Each row was made from one small tree. The marks that hang from a mark follow it in brackets, in the order of their numbers. Every link used is in the known rows. Write each row's tree.
Known rows
K_161[K_7[K_744[K_800]] K_613]: [-0.03,  0.00, -0.02,  0.19, -0.15,  0.42,  0.10,  0.01,  0.02, -0.48,
  0.28, -0.27,  0.14, -0.06,  0.05,  0.09,  0.06,  0.12,  0.04, -0.12,
  0.10]
K_657[K_613]: [ 0.08,  0.07, -0.12, -0.06, -0.06,  0.09, -0.12, -0.07, -0.04,  0.10,
 -0.02, -0.01,  0.07, -0.04,  0.07,  0.14, -0.02,  0.02, -0.10, -0.05,
 -0.14]
K_613[K_744 K_800]: [-0.09,  0.03,  0.02, -0.03,  0.08, -0.03, -0.18,  0.06, -0.01, -0.30,
 -0.04, -0.25, -0.11,  0.11,  0.09, -0.08,  0.03, -0.01,  0.35,  0.07,
  0.06]
K_744[K_800[K_7[K_161]]]: [-0.06,  0.05,  0.03, -0.14, -0.11,  0.24,  0.14,  0.14,  0.06,  0.01,
 -0.16, -0.29, -0.04,  0.12,  0.01, -0.08, -0.04,  0.03,  0.62,  0.00,
  0.01]
K_800[K_7[K_161[K_613] K_744]]: [ 0.13,  0.11,  0.06, -0.13, -0.14,  0.15,  0.06,  0.00,  0.05,  0.08,
 -0.06, -0.58,  0.02,  0.06, -0.09, -0.24, -0.06,  0.03,  0.56,  0.05,
  0.24]
K_657[K_744[K_161[K_613] K_800[K_7]]]: [-0.09, -0.03, -0.06, -0.14, -0.24,  0.47,  0.14, -0.04, -0.06, -0.35,
 -0.14, -0.64, -0.15,  0.15,  0.02,  0.03, -0.19,  0.05,  0.09, -0.14,
  0.11]
K_800[K_161[K_657]]: [-0.02, -0.12,  0.02,  0.08,  0.08,  0.02,  0.26,  0.08, -0.02,  0.19,
 -0.06, -0.11,  0.00,  0.10, -0.13, -0.06, -0.06,  0.01, -0.08, -0.03,
 -0.06]
K_800[K_161[K_7[K_657] K_613]]: [ 0.21, -0.10,  0.05,  0.01, -0.13,  0.15,  0.00,  0.20,  0.03, -0.07,
  0.34, -0.23,  0.08,  0.28, -0.06,  0.00, -0.09,  0.03, -0.41, -0.10,
  0.03]
K_161[K_613[K_7[K_657]]]: [ 0.18,  0.02,  0.06, -0.12, -0.06,  0.08, -0.41, -0.02,  0.13, -0.18,
  0.22, -0.36,  0.13,  0.30, -0.12,  0.01, -0.10,  0.04, -0.05, -0.06,
  0.01]
K_7[K_161 K_657[K_613] K_744[K_800]]: [ 0.07,  0.30, -0.34, -0.11, -0.04,  0.22,  0.05,  0.04,  0.11,  0.12,
 -0.28, -0.24,  0.13,  0.15,  0.01, -0.02, -0.12,  0.12,  0.27,  0.01,
 -0.16]
K_657[K_613[K_7 K_800] K_744[K_161]]: [-0.04,  0.09, -0.16, -0.22, -0.23,  0.25, -0.52, -0.11, -0.05, -0.05,
 -0.27, -0.20, -0.30,  0.12, -0.04,  0.09, -0.16,  0.02,  0.01, -0.02,
 -0.02]
K_7[K_161[K_613[K_800] K_657]]: [ 0.03,  0.03, -0.10, -0.15,  0.03,  0.22, -0.21, -0.04,  0.10,  0.16,
  0.09, -0.61,  0.03,  0.06, -0.22, -0.09, -0.10,  0.06,  0.35,  0.10,
  0.16]
K_161[K_657]: [-0.07, -0.08, -0.05,  0.03,  0.02,  0.04,  0.18, -0.05, -0.02,  0.08,
  0.00, -0.14,  0.13, -0.02, -0.08,  0.06, -0.01,  0.05,  0.06,  0.01,
 -0.03]
K_657[K_744[K_161 K_800[K_7]]]: [-0.17, -0.02, -0.07, -0.13, -0.25,  0.34,  0.26,  0.02, -0.09, -0.22,
 -0.31, -0.36, -0.22,  0.13,  0.05,  0.02, -0.16,  0.03,  0.16, -0.09,
  0.05]
K_161[K_613[K_744] K_657]: [ 0.02, -0.09,  0.06,  0.08,  0.09,  0.14,  0.00, -0.10,  0.02, -0.31,
  0.18, -0.58,  0.25,  0.06, -0.02,  0.08, -0.01,  0.05, -0.02, -0.04,
  0.13]
K_7[K_657[K_744[K_800[K_161[K_613]]]]]: [ 0.10,  0.02, -0.18, -0.12,  0.05,  0.24,  0.28,  0.18,  0.05, -0.37,
 -0.05, -0.57,  0.01,  0.40, -0.03,  0.06, -0.23,  0.06, -0.22, -0.10,
 -0.06]
K_7[K_657 K_744]: [ 0.05,  0.15, -0.19, -0.01, -0.02, -0.07,  0.21,  0.03,  0.02, -0.02,
 -0.12, -0.13,  0.08,  0.17, -0.03, -0.10, -0.06,  0.07,  0.09,  0.03,
 -0.05]
K_800[K_7[K_161]]: [ 0.09,  0.05,  0.11, -0.21, -0.16,  0.01,  0.02,  0.12,  0.03,  0.26,
 -0.11, -0.27, -0.05,  0.09, -0.06, -0.17, -0.05, -0.03,  0.54,  0.09,
  0.13]
K_613[K_7[K_657[K_744[K_161]]] K_800]: [-0.02,  0.07, -0.12, -0.25, -0.18,  0.05, -0.41,  0.05,  0.03, -0.11,
 -0.19, -0.23, -0.25,  0.39, -0.14, -0.06, -0.20,  0.03,  0.14,  0.04,
  0.01]
K_613[K_7[K_161 K_657[K_744]]]: [ 0.19,  0.13, -0.02, -0.24, -0.06, -0.07, -0.24,  0.15,  0.16,  0.01,
 -0.18, -0.20, -0.02,  0.32, -0.16, -0.02, -0.20,  0.00,  0.13,  0.10,
  0.10]
K_7[K_161[K_613 K_657] K_744[K_800]]: [-0.05,  0.10, -0.16,  0.06,  0.07,  0.40,  0.16, -0.09,  0.12, -0.07,
 -0.07, -0.56,  0.17, -0.01, -0.14, -0.07, -0.07,  0.13,  0.41, -0.01,
  0.12]

Which tree is each row?
[ 0.04, -0.17,  0.04,  0.10, -0.17,  0.27,  0.05, -0.02, -0.01, -0.18,
  0.45, -0.33,  0.25, -0.06, -0.07,  0.18,  0.03,  0.09, -0.17, -0.06,
  0.13] : K_161[K_7 K_613 K_657]
[-0.08,  0.00, -0.07, -0.15, -0.09,  0.09,  0.02,  0.00, -0.09, -0.06,
 -0.05, -0.53,  0.09,  0.10,  0.07,  0.07,  0.01,  0.04,  0.52,  0.05,
 -0.09] : K_161[K_657[K_613[K_744 K_800[K_7]]]]
[-0.05,  0.06, -0.17, -0.35, -0.28,  0.08,  0.03,  0.12, -0.09,  0.01,
 -0.21, -0.52, -0.25,  0.35, -0.04, -0.14, -0.19,  0.01,  0.36,  0.07,
  0.03] : K_613[K_800[K_7[K_657[K_744[K_161]]]]]
[-0.02, -0.13, -0.12, -0.06, -0.15,  0.34,  0.10,  0.06, -0.05, -0.41,
  0.33, -0.67,  0.08,  0.04, -0.08,  0.20, -0.06,  0.10,  0.06,  0.02,
  0.20] : K_161[K_7 K_613[K_800] K_657[K_744]]
[ 0.07, -0.15,  0.13, -0.08, -0.09,  0.17,  0.25,  0.08, -0.04,  0.09,
  0.09, -0.64,  0.06,  0.23, -0.15, -0.12, -0.09,  0.02,  0.22, -0.06,
  0.03] : K_800[K_7 K_161[K_613 K_657]]
[-0.09,  0.06, -0.19, -0.19, -0.31,  0.43,  0.14, -0.05, -0.12, -0.15,
 -0.32, -0.37, -0.15,  0.08,  0.12,  0.15, -0.18,  0.04,  0.07, -0.13,
 -0.09] : K_657[K_613 K_744[K_161 K_800[K_7]]]
[-0.21, -0.02, -0.11,  0.03, -0.21,  0.44, -0.25, -0.20,  0.01,  0.07,
 -0.19, -0.01,  0.01,  0.06, -0.04,  0.17, -0.08,  0.10,  0.02, -0.16,
 -0.21] : K_744[K_161[K_657[K_613[K_7]]] K_800]
[ 0.13,  0.18, -0.07, -0.22, -0.17, -0.06,  0.20,  0.14,  0.05,  0.23,
 -0.23, -0.39,  0.03,  0.25, -0.07, -0.28, -0.11,  0.03,  0.59,  0.11,
  0.08] : K_800[K_7[K_161 K_657 K_744]]
[ 0.00, -0.13, -0.05,  0.01,  0.09,  0.05,  0.42,  0.12, -0.05,  0.02,
 -0.17, -0.28, -0.06,  0.14, -0.12,  0.03, -0.14,  0.01, -0.13,  0.00,
  0.01] : K_800[K_161[K_657[K_744]]]
[-0.05, -0.01,  0.04, -0.09, -0.20,  0.29, -0.69, -0.17,  0.04, -0.02,
  0.05, -0.24, -0.21,  0.16, -0.15, -0.12, -0.10,  0.03,  0.04, -0.06,
  0.11] : K_744[K_161[K_613[K_7 K_800]]]
[ 0.07,  0.00, -0.17, -0.13, -0.13,  0.21,  0.02,  0.19, -0.11, -0.14,
 -0.04, -0.26, -0.18,  0.09,  0.06,  0.14, -0.10,  0.02, -0.12, -0.01,
 -0.04] : K_657[K_613[K_800[K_161[K_7]]] K_744]
[-0.22, -0.05, -0.04,  0.02, -0.06,  0.11, -0.19, -0.09, -0.05, -0.06,
 -0.15, -0.26, -0.17,  0.09, -0.01, -0.08, -0.03,  0.02,  0.18,  0.04,
  0.07] : K_613[K_744[K_161[K_657]] K_800]
[-0.07,  0.18, -0.12,  0.07,  0.05,  0.21,  0.15,  0.03,  0.11,  0.01,
 -0.28, -0.12, -0.02, -0.02, -0.04, -0.13, -0.03,  0.07,  0.43,  0.03,
  0.06] : K_7[K_161 K_744[K_800]]
[ 0.02,  0.12, -0.28, -0.23, -0.04,  0.16, -0.07,  0.02, -0.08, -0.15,
 -0.16, -0.39, -0.11,  0.04,  0.07,  0.15, -0.11,  0.04,  0.08,  0.04,
 -0.06] : K_657[K_613[K_800] K_744]
[ 0.05,  0.11, -0.07, -0.15, -0.18, -0.06,  0.31,  0.10, -0.03, -0.01,
 -0.15, -0.36,  0.07,  0.26,  0.00, -0.18, -0.06,  0.04,  0.46,  0.04,
 -0.03] : K_800[K_7[K_657 K_744]]
[ 0.09,  0.04,  0.02, -0.22, -0.09,  0.09, -0.17,  0.10,  0.00, -0.35,
  0.15, -0.84,  0.05,  0.38,  0.04, -0.12, -0.07,  0.01,  0.42,  0.03,
  0.08] : K_161[K_613[K_744 K_800[K_7[K_657]]]]
[ 0.24, -0.04,  0.01, -0.26, -0.12,  0.10,  0.30,  0.23, -0.03, -0.13,
 -0.01, -0.78, -0.03,  0.48, -0.07, -0.11, -0.24, -0.01, -0.01, -0.05,
  0.05] : K_800[K_7[K_657[K_744]] K_161[K_613]]
[-0.14,  0.11, -0.17,  0.09,  0.06,  0.25,  0.29, -0.01,  0.10,  0.07,
 -0.28, -0.25,  0.09, -0.05, -0.12, -0.08, -0.03,  0.12,  0.52,  0.05,
  0.03] : K_7[K_161[K_657] K_744[K_800]]
[-0.16,  0.09, -0.27,  0.01, -0.16,  0.25, -0.05, -0.22, -0.09,  0.23,
 -0.26, -0.18, -0.09, -0.06, -0.07, -0.07, -0.05,  0.10,  0.16, -0.01,
 -0.07] : K_7[K_744[K_161[K_657[K_613[K_800]]]]]
[-0.12,  0.00, -0.02, -0.12, -0.10,  0.26,  0.27,  0.11,  0.05,  0.08,
 -0.15, -0.38,  0.06,  0.10, -0.05, -0.04, -0.04,  0.06,  0.65,  0.02,
 -0.01] : K_744[K_800[K_7[K_161[K_657]]]]
[ 0.04, -0.09,  0.02, -0.11, -0.12,  0.10,  0.28,  0.09, -0.10,  0.30,
 -0.11, -0.36,  0.04,  0.17, -0.05, -0.02, -0.06,  0.01,  0.25, -0.04,
 -0.16] : K_800[K_7 K_161[K_657[K_613]]]
[ 0.10, -0.01, -0.03, -0.07,  0.03,  0.19, -0.09, -0.06,  0.10,  0.19,
  0.10, -0.47,  0.15,  0.02, -0.19, -0.03, -0.10,  0.05,  0.10,  0.04,
  0.18] : K_7[K_161[K_613 K_657]]
[ 0.00, -0.04, -0.04,  0.01, -0.37,  0.12, -0.13,  0.03, -0.02,  0.14,
  0.10,  0.16, -0.07,  0.13, -0.01,  0.02, -0.08,  0.03, -0.41, -0.06,
  0.03] : K_744[K_161[K_7[K_657]]]
[-0.12, -0.14,  0.12,  0.17, -0.22,  0.14, -0.03, -0.04, -0.06, -0.13,
  0.05,  0.00,  0.01, -0.03,  0.04,  0.08,  0.02,  0.02, -0.20, -0.04,
  0.14] : K_613[K_744[K_161[K_7 K_657]]]
[-0.11,  0.06, -0.21,  0.09, -0.17,  0.21,  0.05, -0.26, -0.07,  0.25,
 -0.25, -0.06,  0.01, -0.09, -0.06, -0.01, -0.06,  0.08, -0.06, -0.04,
 -0.05] : K_7[K_744[K_161[K_657[K_613]]]]
[-0.14, -0.09,  0.05,  0.12, -0.06,  0.07, -0.05, -0.13, -0.04, -0.04,
 -0.13, -0.11, -0.02,  0.03,  0.01, -0.02, -0.04,  0.00, -0.11, -0.03,
  0.10] : K_613[K_744[K_161[K_657]]]
[-0.12, -0.03, -0.04, -0.08, -0.05,  0.08,  0.34,  0.12, -0.09,  0.13,
 -0.20, -0.50, -0.15,  0.21, -0.12, -0.27, -0.03,  0.05,  0.74,  0.07,
 -0.03] : K_613[K_800[K_7[K_744] K_161[K_657]]]
